Each row was made from one path, in order. Every step used is in the known rows, and no mark comes twice. Write each row's path.
In the rows, 128 means zero.
Known rows:
F, Z: [126 165 131 183 147 147  98  80 125  89  99 114 113 132 111 163 115  98
 131 154 122  36 143 128 116 117 154 190 115 174 119 122 102 120 177 130
 137]
F, Z, X, Y: [129 146 117 191 162 150 145 100 119 132  90 109 155 120 133 154 152 169
 153 136  94  86  84 113 121 138 143 195 129 144  46  95 108 135 176 138
  91]
E, Y, R, Z, L: [165 158 107 108 117 155 121 127 164 102 149  96 125 130 129 194  96 144
  47 158 136 137 117 141 192 181 174 125 121 126 137 145  93 130 103 142
 114]
F, Z, X, Y, E: [ 96 120 134 194 154 125 115 107 127 118  95 156 171  97 151 110 143 150
 162 123 113 149  91 123  91 134 167 168 142 180  65 118 125 140 138 144
  95]
M, R, Z, F: [109 117 127 149 151 148  78 120 235 166 114 124  88 103 167 219 129 130
 117 195 166  90 139 118 201 149  90 146 115 161 153 118 156 120 149 121
 126]
L, B, R, Y, F, Z: [149 148 144 130 153 141 122 137 126 107 127 123 151  94 102  68 138 133
 116 101  73 139 103 103 159  96 118 155  99 109 139 152 137 147 105 102
 166]
Y, E: [ 89 133 137 160  87 116  86 116 133 111 154 164 107 110 152 139 117  85
 148 141 151 107 138 137 103 113 152 116 133 166 165 155 137 131 122 109
 118]
Z, F, Y, X, B: [112  88  96 125 180 124 165 132 132 178  90 159 121 135 151 123 146 148
 180  80 116 163 159 102 112 129 107  94 146 111 142  76 134 125  65 143
 124]
M, R, B, E, Y, F: [130 127 145  86 124  95  47 177 176 173 195 107  79 133 113  98 120 102
 182 151 162 206  94 161 155  85  59 106 105 125 220 188 146 119 102 104
 124]
Y, R, Z, X, B, L: [132 122  89  80  98 136 194 133 142  71 116 119 179 135 146  79 130 159
  82 150 119 192 133 128 136 152 111 127 147  81  88  63 172 118 159 156
 102]
L, Z: [120 152 145 159 117 131 107  90 117 101 105 122 107 143 130 135 125 109
 122 178 142  30 173 102 117 115 173 141 127 171  89 143 121 125 133 110
 128]
B, E, Y, R, Z, X: [ 97 128 114 124 143 123  95 121 185  95 182  83 156 138 131 113 106 172
 110 153 116 144  80 126 185 127 120 148 148 125  95 126 147 110 136 176
  96]
L, B, E, Y: [112 129 119 113 126 113 112 160 108 182 194 141  82 161 117 102 124  86
 185 130 133 140 124 116 138  74 103 129 102 126 203 174 118 124 119 152
 147]
R, B: [123 152 110 115  63 136 116 138 129 123 132  82  70 153 159 181 147 118
 142 123 140  96 137 128 123 113  67 148  86 125 173 169 129  94  97  92
 133]
X, Y, F, Z, R, B: [146 120 163 101 130 135 130 117 126 106  97 103 112 139 107 143 146 185
 123  85 104 208 120 125 166 142 100 121 110 167 141 149 109 106  93  93
 145]
X, Y: [136 147  98 168 122 128 135 122  82 172 113 143  83 124 122 173 154 157
 160 143 121  82 104 137 127 131 123 129 134 127 144 130 113 131 135  96
  95]
F, Z, L, B: [172 154 137 131 106 169 151 123 137 109  97 136 126 143 152 164 111  51
  92 121 119  78 152  82 111 134 160 184  82 151 105 114  94 143 132 135
 176]
F, Y, X, B, L, Z: [142 110 123 121 167 106 189 112  68 118  49 141 176 142  97  25 125 126
 140 117 137 153 193 119  86 120 178  96 146 118  71  93 141 131 110 164
 127]
X, Y, R, Z, L, B, E: [154 107 104  95 116 115 109 137 125 134 114 171 123 135 133  91  95 134
  85 109 117 165  99 102 141 148 118 120 120 127 130 117 117 133  93 159
 174]
L, Z, R, M: [109 165 192  94 105 137 119  84 130  67 105  96 118 116  97 180 117 168
  70 161 161  78 166 143 173 160 160 125 167 193 128 149 120 119 193 121
 106]
B, E: [108 139 125 140  99 101  58 100 124 135 172 139 102 140 127 126  90  74
 161 144 140  62 135 143 115  95 100 136 123 133 172 137 120 125 193 135
 142]
E, Y, R, Z, L, B, X: [139  89 118 102 138 133 142 165 160 107 187 135 143 147 117 112 130 121
  65 117 132 131  98 127 120 148 167  96 138 101  93 118 129 129  93 153
 137]
M, R: [115 139 126 160  93 113 102 140 142 172 134 136  54 118 140 221 128  76
 141 160 194  31 117 159 103 120  93 145 151 126 147 136 165 110 180  84
 119]
R, Z, F, Y, E: [ 99 110 115 154 173 123  89 100 183 160  86 178 122  78 152 117 134 138
 133 122 145 199 122 107 198 147 165 126 109 190 172 145 112 141  71 158
 113]
F, Z, X, B: [114 133 113 153 139 148 157 114 154  96  81 118 147 152 182 155 148 139
 153 125 114 116 143  99 101 123 114 203 130 149  64  75 125 104 180 143
 121]
M, R, Z: [116 142 120 171 139 123  80 121 194 125  92 100  73 120 140 230 123 117
 120 174 184  46 128 153 177 128 100 161 139 174 128 139 170  86 160 110
 116]
R, Y, F, Z: [160 177 145 147 172 154  82  86 151 100 102 108 134 102  88 124 122 120
 135 140  93 123 114 136 185 124 170 163  97 159 146 146  99 140 145  95
 136]
X, B, E, Y, F, Z, L: [181 145 146 103 162 136  81 122 168 113 130 137 169 142 132  97  86  86
 128 140 115 212 143 133 148 137 157 149  94 156 156 121  59 151 155 161
 154]
Z, R: [116 127 158 118  76 134 151  98 121 123 168 126  86 142 120 219 121 114
 108 109 142  85 154 133 163 138 129  98 144 137 148 133 127 114 179  92
 129]
Z, X, B: [113 128 102 128  95 140 170 138 155 125 124 124 121 151 200 176 158 131
 160 124 124 117 141 104 112 124  89 162 134 112  94  84 146 107 161 117
 102]
L, B, E, Y, R: [106 115 102  87 106 100 120 165  80 159 199 168  75 148  97  66 115 129
 130 125 125 163  93 117 108 103 108  93 145  93 190 157 133 128  76 141
 152]
E, Y, R: [119 143  97 115 107 124 134 148  84 142 190 138  70 132  96 140 129 158
 110 153 131 125  94 143 124 132 142  97 157  94 181 157 122 128  90 110
 104]
E, Y, F, Z: [144 174 152 151 187 150  83 111 154 100 151 105 128 126  80 109 118 113
 154 181  99 138 118 131 168 103 168 152 114 176 164 146  97 143 124 119
 108]

Which path is each row?
[ 91 118 139 147 162 104  81 130 127 138 212  87 139 159  90 110  90  96
 198 136 120  84 142 161 108  78 120  92 150 118 157 141 139 120 122 160
 119] -> B, E, Y, X
[137 104 136 113 148 107 171 131  85 146  58 128 160 126 111  85 133 128
 134 127 168 139 181 156  87 127 148  96 146  96  66 121 177 116 148 130
 152] -> M, R, Y, X, B, L, Z
[118  72 127 120 115 106 152 138  90 152 145 124 111 147 112 154 177 186
 141  69 133 140  91 164 102 148  95  83 145 105 108 135 125 103 130 104
 122] -> Z, R, B, X, Y
[ 98 150 105  59 120  99  99 155  91 118 144 140  95 119 101  93 119 203
 117 158 151 189 100 178 123 145  89 118 181 127 226 150 119 114 144 157
 102] -> X, B, E, Y, R, M
[173 173 138 160 115 165 108  87 148  94 102 110 150 127 141 199  88  63
  80 147 131  50 148 129 118 161 184 189  95 155 104 116  67 145 193 138
 147] -> F, Z, L
[127 101 131 104 165 130 162 116 125 150  97  98 181 129 105  36 124 128
 136 114 122 170 168 105 120 129 141  88 104 103 100 112 140 148  53 165
 133] -> R, B, L, Z, F, Y, X
[115 101 107 132 148 109 151 148 122 178  86 127  96 131 149 193 151 142
 185  78 158 116 144 167  95 121  88 106 163  95 123 122 176  86 119  97
 140] -> M, R, Y, X, B
[115 118 182 125 103 128 140  82 113  96 127 129 107 149 116 175 118 130
  91 126 149  78 185 106 156 136 175  97 149 166  89 142 119 115 160 103
 143] -> L, Z, R
[136 130 177  87 108 142 113 110 158  73 124  85 112 148 118 151 124 135
 109  97 116 179 144 118 168 128 103 129 101 170 146 152 118 101 110  91
 156] -> Y, F, Z, R, B
[193 180 159 130 150 169  96 113 173 102 148 100 159 123 111 148  93  76
  99 166 110 141 133 130 168 149 196 153  89 155 138 136  60 168 144 130
 120] -> E, Y, F, Z, L
[163 138 174  58  89 144 152 115 128  67 140  90 166 135  84  82 107 104
  87 121 116 217 153 145 162 135 113 106  90 126 154 132 134 130 153 115
 148] -> Y, F, Z, R, B, L
[177 126 150 115 146 126  88 126 140 132 115 173 151 129 119  57  92  76
 133 119  93 171 113  95 122 121 136 145  91 153 132 108  89 166 128 147
 179] -> X, Y, F, Z, L, B, E
[120 101 104 178 149 108 121 124  89 156 150 149 119 129 102 136 163 151
 160 129 127  60  84 164  81 133 137 102 162 105 101 108 122 132 163 113
  95] -> B, X, Y
[161  97 122 163 163 136 150 134 104 141 104 164 157 134 113 117 148 117
 118 100 110  88  94 122  68 147 169 142 124 126  54  90  94 148 148 146
 146] -> F, Z, L, B, X, Y
[151 131 104 122  92 138 142 147 166  90 119 101 159 127 192 183 114 143
  54 116 127 112 159 124 167 159  96 147 120  99 122 121 119 119 140 142
 139] -> X, B, R, Z, L
[123  87 105 158 143 113 154 157  87 167 142 174 106 137 111 106 180 136
 163 107 115  80  86 124  74 113 126 103 147 106  99 105 141 133 118 113
 121] -> L, B, X, Y
[109 105 141 124  95 117 152 135 101 119  97 132 193 110 160  41 153 157
 138 131 133 221 119 123  84 137 150 121 113 138  63 146 147 142  95 144
 102] -> R, B, L, Z, X, Y, E
[147 132  97  93  96 137 183 137  74 100 104  95 182 122 104  54 137 177
  82 126 103 198  78 140  87 157 102 148 117  73  81 104 137 133 131 151
 117] -> F, Z, X, Y, R, B, L
[139 109 108 101 124 113 186 151  96 168 101 128 147 119 113 124 134 105
 157 104 159 155 153 190  89 129  97  94 148  54 130 107 185 115 170 123
 133] -> M, R, Y, X, B, L
[199 147 144 124 141 166 144 137 140 126  90 160 137 124 131 111 127  92
 109 128  88 154 116  77 133 140 164 150  90 150 109 104  92 168  96 113
 154] -> X, Y, F, Z, L, B
[100 122 114 129  61 120 163 184  86 132 189 139 108 124 154 106 144 109
 112 103 111  58 126  90  94  82  57 128 129  59 148 140 171 133 105 104
 151] -> L, B, R
[149 112 100 130 150 122 158 144 152 107  91  98 193 121 162 144 109 156
  79  65 123 136 148 126 147 152 117 120 144  88  91 102 127 118  86 168
 131] -> F, Y, X, B, R, Z, L
[141 129 122 112  39 137 173 184 111 131 188 133 138 123 176 134 122  82
  68  99 117  70 132  89  99 116  85 129 113  48 130 134 142 155 116 116
 161] -> Z, L, B, R
[120  84 176  80 144 119 209 123  80 107 139 119 175 167  88  90 120 151
 118 112 137 194 214 138 129 130 173  47 160 118  89 119 146 117 129 152
 134] -> E, Y, X, B, L, Z, R
[ 77 143 127 103 129 112 146 189 100 102 166  80 157 112 124 118 139 208
 134 130 125 124 134 172 107 113  53 111 190  89 178 142 164 113 124 149
  84] -> E, Y, X, B, R, M
[102 136 132 158 157 134 127 137 124 132 198  77 123 154  96 156 119 115
 181 140 119  68 145 151 111  93 139  93 150 113 143 141 145 120  92 128
  94] -> E, Y, X
[128 130  81 135 105 115 139 131  55 150 125 172  76 114 102 132 138 189
 107 137 113 112  76 136  95 154 129  97 175  94 141 118 129 134  92  93
 105] -> X, Y, R
[111 113 117 150 180 133 133 108 150 174 135 127 137 115 109 125 122 117
 160 108 112  98 136 109 130 125 138  94 141 111 130  92 128 150  79 142
 110] -> Z, F, Y, X
[117 116 110 120 108 120 181 145  94 146 117 105 174 112 181 114 170 203
 114  76 110 127 127 107 136 128  98 150 133  53  63 150 146 118 137 121
 134] -> L, Z, X, B, R, Y
[100 120 120 173 117 108 106 125  91 155 117 187 104  99 143 135 146 143
 166 128 134 141 110 142 100 128 149 106 142 164 154 149 126 139 101 108
 103] -> X, Y, E
[138 144 159 126 189 128  72 132 148 112 156 138 127 141  83  40 108  86
 169 151  96 174 119 103 154  73 141 151  97 177 172 143 106 143 114 148
 155] -> L, B, E, Y, F, Z
[ 99 112 119 146 139 118 105 112 144 190 119 203 109  75 152 107 136 115
 153 113 147 187 117 110 142 141 160 111 116 158 184 142 105 161  86 140
 116] -> Z, F, Y, E
[129 109 147  90  98 138 127 137 152 170 106 123 125 115 151 100 133 111
 102 194 174 151 170 110 125 145  97 119  84 115 128 133 153 148 139 127
 154] -> M, R, B, L, Z, F
[103 126 133 153 107 103  91 132 130 190 115 168  87  74 146 183 140 104
 151 105 192 136  99 181 123 130 139 124 134 138 164 196 155 118 145  89
 134] -> M, R, Y, E
[133 135 135 134 151 147 135 119 186  77 100 124 163 142 172 112 141 130
 158 138  96 162 137  91 122 118 117 175 131 155  76  67 137 123 150 121
 111] -> Y, F, Z, X, B
